What can hang from each mark:
D: R X
J: B F
R: B
Y: H S
H: Y
S: B P Y
B: R S
P: G S

Every row comes from one small tree of marks. Brackets hold a mark, then the marks that hang from it, in alphabetical order. Every link used is in the known rows. Which tree was each row made from?
Known rows:
[H [Y S]]: [ -1  -5  -4   7   7 -12  -4  -7 -15  11 -12   1   2   1   3  -4   2   2
  -2  -1   1   3   7   0   3]
[P G [S B Y]]: [  2  -2  -1  -2  21  -2   3   5  15 -15  -7   4  -5  -3   0 -10  16   0
   5 -13  12  12  -9   5  -1]
[P S]: [  1  -1   1   2  11   2   1  -1  13   0   3   1  -1  -1   2   5  -2   4
   2  -2   0  -1  -2   2 -13]
[J [B R S] F]: [  3   1  -1   5   2  -4   5   3   8   4  14   4  -4   0  -6   5 -10  13
   9  -7   2  -4  -2 -11   1]
[Y H [S [P G]]]: [  1  -4   0  -4   9   4   5   2 -29 -14 -18   4  -3  -1   8 -13  15   6
   2  -1   7  12   7  -2   8]
[B R [S Y]]: [  2  -5  -4  -1   1 -10   1   3   4  18   7   0   3  -4  -6  -1   5   7
  10  -9   3  -1  -5 -10  -2]
[R [B [S Y]]]: [  1 -15  -3   2  -1  -2  -1   4   3   8 -12   3   1  -2 -10  -1   6  -9
   5  -7   5   2   0  -1  -4]
[P [S B]]: [  1   5   2   1  11   1   3   2  16 -14   0   2   0   0   0   5   7   0
   3  -8   8  -3  -4   3  -7]
[R [B [S [P G] Y]]]: [  1 -17  -2   0  11  -1   1   2  -3 -12 -21   6  -4  -5  -4 -11  27  -8
   7  -5  12   9   2  -8  -8]
[D [R [B [S P Y]]]]: [  1 -17   0   2   6  -1   3   3  -8  -5 -19   2   0   0  -9   1  43   4
   9  -2   3  -2  -3  -5   9]
[S Y]: [ 0 -6 -4 -1  0 -3  2  4  1  7  0 -1  0  1 -1 -6  8  1  2 -2  1  1 -6 -2
 11]
[H [Y [S [B R]]]]: [  0   4  -4   4  10 -11  -3  -4 -11  -1   7  -2   1  -1   0  -2   9  12
   3 -10   8  -1   0  -5   2]
[D R X]: [  3  -3   1   1   0  -6  -1   0  -6   0   2   1  -2   6   7  -4  21  11
   0  -1 -11  -1  -4   8  15]
[B R [S P]]: [  2   0   1  -1   5  -1   5  -1   1   0   1   0   3  -4  -3   5  18  10
  10   0   5  -7   0 -15 -10]
[B R [S [P G] Y]]: [  2  -7  -2  -3  15  -6   3   3  -1  -1  -4   3  -2  -5  -1  -7  23  11
  13  -4   9   5  -5 -14  -4]
[S B [P G]]: [  0   5   2  -3  15   3   4   2  -1 -36 -13   3  -3  -1   2  -9  25  -2
   3  -1  13   4  -1  -3   1]
[P G]: [  0  -2   0  -1   8   1  -2  -1  -3 -11  -5   3  -2  -3   4 -12  -3  -3
   1   0   4  11  -1  -2  -4]
[H [Y [S [B R] P]]]: [  0   3  -3   3  13  -9   0  -4 -11 -13   2  -1   1   0   4  -1  28  15
   5  -2  13  -8   1  -9   3]
[P G [S [B R] Y]]: [  2  -1  -2  -3  23  -4   3   3  13 -14  12   2  -5  -4   5  -9  12  13
  10 -13  13   9 -14  -5  -5]
[S [B R] P Y]: [  1   1  -2  -5   7  -3   5   7   5 -16  10  -2  -1   0   1  -1  39  14
   9  -5  13 -10 -10 -10  13]
[Y H [S B P]]: [  1   4   2  -3   4   5   4   6 -23 -21 -18   1   4   2   1  -5  24   5
   2  -3   8  -1   5   0  18]
[B R S]: [  2   2   0   0   1  -3   2  -1   2  12   7   0   3  -4  -6   5  -3   5
   8  -6   1  -2  -1 -11 -13]
[Y H S]: [  1  -2  -1  -2  -3   4   0   2 -25   3 -12   2   1   1   4  -6  -4   4
  -1  -3  -1   9   5   3  12]
[R [B S]]: [  2  -9   0   3  -2   1  -2   0   0   0 -11   1   0  -4  -9   3  -1  -9
   3  -5   4   1   5  -3 -15]
[Y H]: [ 0 -1  1 -7 -2 10  2  3 -9  3 -4  0 -2  0  0 -9  1  3  2 -3  0  5  2  0
  5]
[H [Y [S B]]]: [ -1   2  -4   6  11 -10  -4  -4 -11  -5 -12   1   5   2  -2  -3   7  -1
  -2  -8   6   1   4   2   5]
[J B]: [ 1 -1 -2  1  1  3 -6  2 17 -8  4  3 -8  2 -4  2 -2 -2 -1 -3  0 -1 -1 -2
  8]

Which tree is each row?
[ -1   0  -3   4  21  -8  -1  -4 -16 -27 -22   4  -1   1   4 -12  23   1
   2  -4  13   8   5  -5   4]  [H [Y [S B [P G]]]]
[  2   6  -1  -4   3   6   3   3 -19  -6   6   0   3  -2   3  -3   2  14
   3 -12   7   3  -1  -1  11]  [Y H [S [B R]]]
[  2   0   1   4   5  -1   7   4   6  -6   8   4  -5   0  -5   7  11  17
  11  -2   6 -10  -3 -14   2]  [J [B R [S P]] F]
[  1   0  -1 -11   5   7   7   9  -5 -13   5  -1  -2   2   0 -11  36  18
  11  -6  12  -3  -9  -8  20]  [S [B R] P [Y H]]
[  1  -8  -1  -1  12  -5   5   5  -2  -7 -20   6  -1  -3  -3 -10  26  -5
   9  -5   8   7   0 -10  -1]  [B [S [P G] Y]]
[  1   6   0   1   5  -5   5   2 -15 -22   7  -1   3  -2   4   7  26  16
   6  -3  11  -9  -2  -5   7]  [Y [S [B R] P]]
[  3  -1  -2  -9  13   7   5   7   8   2  12   0  -4  -1   1  -8  11  18
  12 -17   9   2 -13   0   7]  [P [S [B R] [Y H]]]
[  2   7  -2   1   2  -6   1   1 -12  -9  11  -2   4  -3   2   5  -1  11
   4  -8   8  -3  -3  -2   6]  [Y [S [B R]]]
[  4 -12   2   3  -1  -2  -3  -1  -7  -5   0   1  -6   5   5  -3  23   9
   1  -2  -8   0  -4   9   6]  [D [R B] X]
[  2  -4  -1  -7  20   8   4   7   5 -13 -12   6  -7   0   2 -20  10   3
   6 -17  11  16  -6   3   6]  [P G [S B [Y H]]]
[  1   2  -4  -4   4  -5   3   6   5  -5  15  -2  -1  -2  -2  -4  15  11
   8 -11   9  -3 -11  -3  11]  [S [B R] Y]
[  5 -13   2   5   1  -4  -2  -1  -4   4 -10   4  -1   3  -3   0  20  -1
   3  -7  -8   1   2   4  -1]  [D [R [B S]] X]
[  1 -10   3   2   6   6   0   0  -7 -12 -17   3   2  -1  -7   5  36   3
   7   2   1  -4   2  -7   2]  [D [R [B [S P]]]]
[  1   4   2   0  22   3   1  -1  14 -24  -5   4  -4  -3   1  -6   0  -2
   4  -8  11   9  -4   5 -12]  [P G [S B]]
[  1   3   1   2  13  -5   3   2 -16 -36 -16   3   0  -3   7  -5  23   0
   1  -1  12   4   3  -2   9]  [Y [S B [P G]]]
[  5 -19  -2   3  -1  -9  -2   3  -5  10 -10   4  -2   4  -3  -5  30   2
   6 -12  -6   3  -3   9   9]  [D [R [B [S Y]]] X]
[  1   4   1   3   4  -4   3   5 -13 -27 -13   0   4   0   2   5  28   3
   0  -1  10  -8   4   0  14]  [Y [S B P]]
[  3  -7  -3  -8   2   2   4   5  -6  25   1   1   0  -2  -7  -9   7   8
  12 -15   2   4  -4  -9   6]  [B R [S [Y H]]]
[  3   0  -1   1   3   2  -2   3  18  -5   5   3  -5   0  -5   9  14   7
  11  -2   4  -9  -1 -15  -1]  [J [B R [S P]]]
[  1   3   2  -5  12   4   4   6 -26 -31 -22   4  -2  -1   5 -13  21   3
   2  -6  13  10   6   1  13]  [Y H [S B [P G]]]
[  2 -11  -1  -6  18   6   2   4   1  -1  -6   6  -8  -1   5 -20   6   4
   6  -9   5  18  -6   2  -1]  [P G [S [Y H]]]
[  2 -16  -2  -5   0   7   4   7  -9  -1 -24   4  -2   1 -10  -9  29  -3
   7  -6   8   2   3  -6   3]  [R [B [S P [Y H]]]]
[  2   6   0  -1  14  -7   3   2 -15 -30   1   1  -1  -6   8  -4  19  14
   6  -5  15   2  -2  -7   5]  [Y [S [B R] [P G]]]
[  0  -1  -2  -9   3   4   3   9  -5  -6  -9   1  -1   2  -3 -13  15   1
   4 -12   7   5  -4   4  21]  [S B [Y H]]
[ -2  -5  -3   6   9  -9  -2  -6 -16   0 -12   0   1   3   4  -2  25   5
  -1   4   4  -3   7  -7   3]  [H [Y [S P]]]
